What can hang from each mark:
dama: basoma pamum
vevol: deko sedab
deko: tugo vevol
pamum: dama tugo
sedab: tugo vevol
dodukun: tugo
tobe: basoma
basoma: dama tobe
tugo: deko dodukun gupi sedab

Every row comes from one small tree of marks. The marks that hang from a mark follow it in brackets, in alphabetical order. Every link used is in the known rows. Which tree was each row made from?
In the rows, 128 means zero.
Known rows:
pamum{dama tugo{dodukun gupi}}: [ 82 149 223 136 148 183 130 124 132 205 121 122 118 136 110  86 115 110
 140  78  77 105 103 157 126 119 117 126 129 151]
vevol{deko{tugo{dodukun}} sedab}: [ 70  64  76  80 140 145  93  88  79 102 189 132 115 135 108  87 135 138
  39 217 155  80 103  84 138 150  73 107  89 127]
dama{pamum{tugo}}: [135  81 176 128  73 101 135 135 117 137 141 120  74 133 121 118 175  96
  92 113 128 153 144 177 154 118 159 140 139 139]
dodukun{tugo{sedab{vevol{deko}}}}: [126  95 122 147 122 112 123 131 125 118 106 165 135 118 118 134 126 109
 114  76 167 149 129 126 109 132 147 122  99 111]
pamum{tugo{deko dodukun sedab{vevol}}}: [ 84 147 143 117 124 156  80 123 162 143 100 160 150 121 141 153  80 109
 142  65  86 127 141  93 140 143 134 109 163 104]
sedab{vevol{deko}}: [ 88  89 109 157 131 136  84 111 128 143 158 131  76 111 157 137 140  86
  94 135 134 140 131 158 155 135 133 145 114 135]
dama{basoma{tobe} pamum{tugo{gupi}}}: [206 102 140 114  65  80 232 136 131 104 117  74  96 106 168 101 178 155
  87 141 126 150 174 148 124 139 133 142 177  92]
dodukun{tugo{gupi sedab{vevol}}}: [145 126 123 148 131 118 160 125 126 127  96 137 163 142 104 131 119 139
 152  74 185 171 120 122  94 124 139 114  96 104]
deko{vevol}: [141  79 109 153 132 117 103 163  73 117 154 153 112 142 142 127 158 100
 123 144 108 129 156 167 134 133 136 136 115 178]
tobe{basoma{dama}}: [119 138  96 137 150 105  87 151 111 116 107 143 101 118 100 157 193 101
 174 155 131 160 120 175 122  90 178 126 133 150]
tugo{deko dodukun gupi sedab}: [121 188  93 111 171 173 126 101 142  91 115 103 252 129 119 161  27 203
 220  74 126 122 106  37 135 148 127  54 137  76]
tugo{deko sedab{vevol}}: [126 163 109 134 133 143  80 110 139 101 103 150 178  95 143 190  59 111
 146  83 139 147 125  85 134 133 164 122 126 100]
dodukun{tugo}: [134  77 136 153 119 103 120 139 101 123 108 171 124 129  97 127 178 110
 121  66 181 124 119 169 106 134 146 128 114 147]
sedab{tugo{dodukun gupi} vevol{deko}}: [ 72 148  91 167 150 135  98 104 216 148 157 100 103 169 165 118  91 143
 136 180 149 107 100 135 162 124  87 144 118 127]
deko{tugo{gupi sedab} vevol}: [183 132  86 111 154 118 160 143  93 127 138 128 161 169 109 136 111 137
 124 203 153 134 140  88 113 120  93 152  86 154]
deko{tugo{dodukun} vevol}: [146  95  91 121 147 121 110 144 107 127 166 155 121 144 119 152 155 126
 127 175 121  86 145 107 139 146  91 154 109 180]
sedab{tugo{deko dodukun gupi} vevol}: [ 93 190 102 166 144 138  89  98 224 134 127 111 144 159 159 166  82 152
 177 140 157 105  90 120 151 124 107 149 138 131]
dodukun{tugo{deko{vevol{sedab}} gupi}}: [146 106 127 123 120 127 158 120  77  91 103 137 197 148 115 136 153 164
 140 108 167 126 108 109  91 128 125 107 119 141]
dama{basoma pamum{tugo{dodukun}}}: [170  75 153 108  70  98 177 128 158 100 143  99  84 107 166 121 179 123
 107 118 104 148 191 131 164 141 130 135 172 107]
tobe{basoma}: [108 113  93 145 162 117  92 139 103 143  86 125 100 114  95 143 188  89
 166 130 132 139 118 184 137 109 184 121 151 139]
pamum{dama{basoma{tobe}} tugo{dodukun gupi}}: [128 154 200 128 137 162 180 129 143 179 106 106 119 106 144  79 122 136
 126  91  70  96 129 142 110 137 107 133 157 122]
vevol{deko{tugo{gupi sedab}}}: [121 100  89 105 156 134 127 110 104 131 148 118 136 144 111 108 108 129
  77 191 167 108 112 101 140 128  96 128  98 124]
basoma{tobe}: [145 117  94 164 128  99 121 151  83 128 118 144 105  99 123 112 149 134
 102 102 153  96 113 191 100 156 155 129 136 129]
vevol{sedab{tugo{deko dodukun gupi}}}: [ 84 139  89 117 137 137  92  99 126  93 150 123 157 167 113 104 101 162
 118 177 172  97  83 110 121 132  97 105 110 130]
tugo{dodukun gupi sedab}: [118 161  86 129 176 158 136 123 139 118 139 101 196 147 104 118  51 183
 207  85 133 146 125  81 131 145 120  60 109  82]

Which tree is each row?
[132 135 125 119 114  99 112 152 114 103 105 131 108 118 123 167 197 109
 164 170  99 166 133 154 131  81 182 130 151 151]
tobe{basoma{dama{pamum{tugo{deko{vevol}}}}}}
[172 153 140 132  71  74 165 164 107  95 148 132  99 120 137 119 168 167
 104 151 138 151 124 172  86 113 148 137 125 130]
basoma{dama{pamum{tugo{gupi}}} tobe}
[102  89  87 107 155 136  96 114 120 124 159 140 125 124 116 118 106 124
  84 165 144  85 120  93 155 145  98 120 106 123]
vevol{deko{tugo{dodukun sedab}}}
[ 73 127 227 142 137 172  92 133 134 200 124 156  90 113 115  98 125  78
 118  64  66  91 114 169 135 127 131 139 132 160]
pamum{dama tugo{dodukun}}
[157 155  93 118 156 127 141 108 135 151 127 120 140 149  92 149 103 125
 125 162 196 144 114  97 118 121 104 158  88 123]
deko{tugo{gupi sedab{vevol}}}
[174 111  89 116 143 109 122 153  95 121 141 163 134 146 113 147 122 105
 101 189 141 120 151 100 121 127 108 165  90 164]
deko{tugo{sedab} vevol}
[ 96 107  99 138 144 143 106  98 144 151 162 115  94 125 144 143 134 115
 108 156 146 126 121 123 154 138 103 147 110 131]
sedab{vevol{deko{tugo{dodukun gupi}}}}
[138 160  85 115 166 141 134 104 157 146 139 117 153 145  94 153  90 150
 157 142 173 127 116  72 130 138  93 134  96 111]
deko{tugo{dodukun gupi sedab{vevol}}}
[109 143  93 106 153 173 131 104  95  80 152  99 226 147 140 145  96 209
 193 133 102 103 112  59 131 151 100  66 138 126]
tugo{deko{vevol{sedab}} dodukun gupi}
[168 143 142 135  67  68 147 168 109  92 150 149  86 109 139 125 172 151
  93 143 133 145 130 177  90 116 155 143 126 136]
basoma{dama{pamum{tugo}} tobe}
[205 101 136 112  61  73 209 145 139  92 112 100  93  87 170 108 153 134
  75 128 116 153 186 134 126 143 149 142 172  80]
dama{basoma{tobe} pamum{tugo{sedab}}}
[114 102  88 134 133 122 110 144  91  98 170 135 129 175 139  97 131 140
 114 200 121 118 132 134 122 129  99 121  99 164]
deko{vevol{sedab{tugo{dodukun gupi}}}}
[ 91 171  98 179 148 126  96 112 221 154 144 110 104 173 149 136  99 138
 168 149 161 122 102 151 149 123 102 153 119 136]
sedab{tugo{dodukun gupi} vevol}
[136 131  88 112 159 127  98 121 141 132 141 155 138 128  85 152 103 125
 131 127 165  98 123  88 136 147 107 135 102 126]
deko{tugo{dodukun sedab}}
[137 166  98 145 155 142 145 118 133 137 123  99 161 146 121 131  68 136
 165 115 161 191 127 112 119 119 136 110  95  91]
tugo{gupi sedab{vevol}}
[206 115 139 104  57  81 204 135 141  78 100 102 121  77 177 130 141 145
  82 122 113 141 178 112 128 144 152 139 185  77]
dama{basoma{tobe} pamum{tugo{deko sedab}}}
[188 104 141 106  61  89 195 129 149  82 117  97 113  76 181 132 165 160
 100 112  99 116 174 117 141 157 140 131 199  88]
dama{basoma{tobe} pamum{tugo{deko dodukun}}}
[101 144 231 139 138 169 137 128 110 210 108 125 106 141 107  81 128  85
 108  99 100 122 101 181 115 103 127 149 121 162]
pamum{dama tugo{gupi}}
[139 133 155 118  85  98 112 153 138  90 171 154 104 134 127 143 145 127
 131 132 122 173 146 138 129 103 144 126 106 139]
basoma{dama{pamum{tugo{dodukun sedab}}}}
[ 91 148 135 124 140 156 124 128 158 168 114 125 138 157 125 111  85 126
 155  87 102 158 143 112 130 133 115 101 141  98]
pamum{tugo{dodukun gupi sedab{vevol}}}
[129 142 124 123 124 101 128 146 120 121 107 112 100 131 104 147 199 116
 170 167 123 181 124 167 127  78 177 124 142 138]
tobe{basoma{dama{pamum{tugo{gupi}}}}}
[117 163 208 108 131 175 123 120 164 145  91 149 156  80 151 128  71 103
 128  65  53  96 141  85 133 135 128 130 159 112]
pamum{dama{basoma} tugo{deko dodukun sedab}}
[107 122 214 129 130 162 125 131 152 176 119 144  92  97 144  98 134  85
 113  78  60  95 145 149 136 135 117 147 152 144]
pamum{dama{basoma} tugo{dodukun}}
[133 152 119 118 127 102 130 148 125 116 101 114 112 129 103 147 175 118
 173 164 121 189 127 152 124  76 180 118 136 125]
tobe{basoma{dama{pamum{tugo{gupi sedab}}}}}
[136 137 104 110 137 153 141 110  64  87 132 102 208 155 136 138 116 173
 148 163 136 128 109  93 115 126 116 100 127 143]
tugo{deko{vevol{sedab}} gupi}
[ 93 143 239 132 122 169  92 123 115 185  94 160 118 105 122 123 122  67
  96  78  85  91  99 161 126 112 147 159 143 169]
pamum{dama tugo{deko}}
[119 133 203 135 126 152 142 138 145 174 108 141  92  83 150  90 133 103
 104  78  59  81 139 155 118 146 121 146 161 132]
pamum{dama{basoma{tobe}} tugo{dodukun}}
